Each row was made from one path, in order. Every step used is in the known rows, and no mark comes twice. Write each row's path.
In the rows, zero is written as 128.
Known rows:
Z -> L -> Y: [132 134 136 112 104 136 135 117 121 149  98 118 138 132 106 123 155  88
 135 121 141  82  99 137 141 137  90  95 119  89 174 175]
W -> L -> G: [134 128  88 173 140 115 127 148  93 155 204 128  95 104 166 109 146 114
 108 144  96 132 118 174 160 138 162 150 122 120  71 129]
T -> M -> L -> G: [148 100  67 162 140 121 158 177  95 157 171 106  61 122 150  87 151 107
 151 175 103 115 126 136  85 131 180 179 118 160 137 116]
Z -> V -> Y -> L: [ 91 130 148 138  52 130 113  97 160 152 135 151 169 178 103 144  73 174
 118 124 125 172 130  85 140 145 123 125 141 112 146 135]
W -> L -> M: [114 113 142 138 137 134 127 156 103 154 187 108 135  54 138 114 133  96
 133  24 123 125 137 177 148 141 160 124 145 108  98 134]
T -> M -> L -> Y: [157 115 111 141 101 140 156 156  78 152  85  92  91  89 103 107 149  99
 156 155 136  97 104 133 110 132 160 128 117 126 179 160]
M -> L -> Z -> V: [141 150 121 141 123 128 130 138 105 127  94 145 113 126 124 111 116 137
 161 139 119 119 130  60  81 122 145 158 119 137 103  99]
W -> L -> Z -> V -> G: [147 163 139 155 153 106 128 123 149 112 131 143 154 168 135 115 110 172
 122 174 113 149 130  90 144 102 144 131 119 107  42 113]
V -> Z -> L: [134 138 151  88 144 145 126 122 104 129 107 133 142 141 113 137 133  98
 161 120 149 100 125 131 148 126  90 113 118 114 135 141]
Z -> V: [115 130 112 121 131 121 111 129 130 159 152 147 138 160 111 142  97 114
 142  77 112 151 133  89 147 139 126 125 130 110 135 117]
G -> V: [115 133 125 129 147 113  86 133 132 146 134 130 137  75 148 140  96 111
 112  81 110 133 128 145 155 123 116 109 131 131 135 113]
Z -> V -> Y -> L -> G: [105 119 111 169  69 110 131  95 160 139 170 150 136 205 122 140  92 191
  89 172 108 183 131 103 125 141 126 151 138 118 135 131]
G -> V -> Z -> L -> M: [133 121 190 100 174 138 122 117 128 103 111 113 171  91 127 150 100 127
 133  62 174 109 141 176 110 106  91 109 146 135 135 113]
V -> G: [122 124  98 111 164  88 118 133 168 143 173 128 112 137 119 112 136 125
 129 111 102 141 130 126 158 116 123 136 125 113 133 124]
T -> M: [111 105 107 117 132 140 131 165 110 164 132 106 128 131 131 125 129  75
 157  97 103 131 139 125 143 135 137 113 127 131 146 153]
L -> Z -> V: [115 149 128 126 136 131 122 129 126 119  86 144 148 162 127 143 103 125
 137 104 100 147 143  68 123 116 107 125 123 123  98 121]
T -> M -> L: [134 111  99 127 117 138 140 174  92 172 138 107  97  95 131  90 132  92
 176 132 123 104 129 112  98 138 178 144 122 151 158 129]
Y -> L -> G: [110 118  81 168 130 111 125 130 172 158 196 120 102 149 160 112 143 121
 107 142 102 165 143 148 156 132 143 156 142 131 142 149]
M -> L -> Z -> V -> G: [157 153 113 143 152  92 138 125 155 111 119 145 110 160 113 100 113 176
 147 179 121 128 129  57  84 102 144 167 119 139  95  88]
Z -> V -> Y -> L -> M -> T: [ 67  99 166 121  79 144 112 114 188 103 149 133 179 172  94 125 101 157
 100  61 137 175 148 105 115 174 125 117 159 133 160 151]
Y -> V -> Z: [134 131 141  96 150 150 128 107 128 105 114 141 119 147 112 168 170 111
 133 109 151 129 131 132 145 122 113 111 124 120 127 112]
Y -> L -> G -> V: [119 127 101 187 143  97 105 119 183 149 178 121 120 123 179 133 103 148
  78 157 113 168 141 170 150 120 142 137 143 147 138 119]
V -> Y -> L -> Z: [ 90 140 147 129  55 140 126 109 143 117  75 132 161 123 134 134 118 151
 118 145 108 147 137 108 133 119 103 122 138 122 115 166]
T -> M -> L -> Z: [135 124 111 138 126 148 156 171  91 137  76 102 105  95 143  96 144  99
 176 156 111  98 137  99  81 116 160 151 115 158 114 138]
L -> G -> V -> Z: [149 136 123 149 185 111 112 118 101  90 123 131 103 111 157 164 106 151
  92 154 125 159 133 181 152 100 103 137 127 144 106  95]
V -> Y -> L -> W: [ 70 135 102  67  42 125 121 114 140 174 143 144 142 106 138 123  96 142
 117 146 114 157 138 144 203 140 130 106 145 107 165 172]

Write each row's path:
[ 91 100 164 135  69 129 127 105 168 135 153 127 173 159  94 145  77 174
 120  54 143 177 151 104 110 138 128 133 163 117 157 135] : Z -> V -> Y -> L -> M
[123 158 137 143 126 141 120 147  87 125 109 125 139  76 159 112 139 103
 134 124 102 120 126 138 158 122 139 119 120 116  52 147] : W -> L -> Z
[156 128 123 116 156 137 154  96 144  99 149 143 115 208 136 150 191 118
 118 176 151  96 121 143 102 125  99 134 109 133 125 106] : Y -> V -> Z -> L -> G
[148 130 119 123 157 128 147 117 107 116 139 138 110 169 134 134 149 119
 132 170 129 114 120 148 133 123  93 143 110 131 116 126] : V -> Z -> L -> G
[121 115 197  88 187 147 101 129 145  64 106 116 178 106 126 130 124 110
 116  69 174 103 141 176 115 142  85  96 138 154 144 127] : G -> V -> Z -> L -> M -> T
[107 108 174  67 172 162 128 136 137  80 122 112 153 131 108 116 161  82
 141  58 164 104 136 153 125 154  89 113 135 137 145 152] : V -> Z -> L -> M -> T
[104 147 136 153 117 140 120 112 177 134  97 132 162 176 141 137 103 146
 131 131 123 170 149  66 139 115 123 128 142 123 115 141] : Y -> L -> Z -> V
[108 124 148 117  89 111  93 121 107 127 107 143 158  75 123 160  77 153
 100 100 105 134 121 146 136 124 104 102 131 129 127 120] : G -> V -> Y
[171 132 113 161 180 109 121 127  81  96 123 134  74  73 158 128 110 160
 109 188 140 129 122 168 111 102 142 167 119 163 112  76] : M -> L -> G -> V -> Z
[ 86  98 131  97 166 136 107 166 146 113 167 112 131  92 123 103 162  70
 129   4 113 131 145 153 137 167 120 116 147 140 150 149] : L -> M -> T
[129 129 107 123 160  84 119 117 181 143 175 148 131 195 102 126 104 153
 126 119 110 159 132  83 147 122 126 135 129 110 125 103] : Z -> V -> G
[179 118 114 166 170 121 143 146  78 102 109 114  85 102 156 128 109 154
 126 219 142 128 131 167  90 100 159 160 122 182 122  89] : T -> M -> L -> G -> V -> Z
[ 98 103 147 126 148 145 108 166 118 116 188 107 143  68 143  87 161  79
 119  31 125 123 137 172 155 173 155 114 145 129 104 148] : W -> L -> M -> T
[189 121 146 125 122 169 167 121  91  97  55 102  97 133  94 147 188 126
 150 185 187  97 107 131  94 123 149 120 116 130 171 139] : T -> M -> L -> Y -> V -> Z
[105 127 139 112  73 120 115 112 110 142 121 160 153 163  91 155  75 156
 126  94 105 150 121  84 129 144 107 119 123 107 123 117] : Z -> V -> Y
[128 149 124  28 134 156 143  97 137 134 120 153 143 162 133 150 159 103
 141 160 167  86 129 139 168 125 100  93 118 112 149 125] : Y -> V -> Z -> L -> W
[160 129 117 137 101 134 145 113 127 133 114 123  84 107 106 125 194 113
 126 129 155  87  93 125  91 142 151 127 117 116 170 126] : M -> L -> Y -> V
[160 129 136 114 126 111 153  88 209 118 133 125 140 206  92 133 199 134
 107 161 162  79  98 122 113 126  95  98 115  93 163 144] : Z -> L -> Y -> V -> G
[146 101 114 164  92 109 143 144  84 127 127 121 105  93 150 122  94 171
 109 202 109 117 116 154  57 127 160 161 121 169 125 101] : T -> M -> L -> G -> V -> Y
[143 131 140 107 104 150 145  99 161 137 111 129 145 175 102 149 192  93
 119 123 163  70  97 126 109 146  94  83 112  91 175 156] : Z -> L -> Y -> V
[139 137 152 113 169 127  91 116 103 105  88 130 138  82 135 166  90 131
 117 108 139 142 134 160 169 105 102 107 132 131 125 113] : G -> V -> Z
[122 160 167 142  67 140 131 109  77 106  85 156 177 130 125 145  83 172
 121 146 108 137 119  92 122 130 127 117 117 110  40 129] : W -> L -> Z -> V -> Y
[138 134 132 175 165 116 111 104 155 104 132 120 124 127 169 151 102 166
  84 182 141 182 140 181 168 100 122 135 146 149 126 118] : Y -> L -> G -> V -> Z
[119 138  67  72 113 113 126 156  92 184 159 141  72  52 145  86 130  96
 156 134 117 105 122 136 164 138 168 138 127 129 157 125] : M -> L -> W
[128 146 114 131 123 130 133 153  98 128  92 128  99  69 139  91 149 111
 158 128 108 101 127 103  95 116 141 154 116 145 107 122] : M -> L -> Z
[143 128 123 144 127 145 155 155 101 131  76 125 123 150 129 111 111 130
 177 163 120 122 140  54  67 118 159 157 120 155 110 116] : T -> M -> L -> Z -> V
[169 135 131 150 132 114 141 104 170 121 154 120 126 147 111 130 189 147
  93 167 152 110  93 154 158 126 150 100 117  82 110 139] : W -> L -> Y -> V -> G
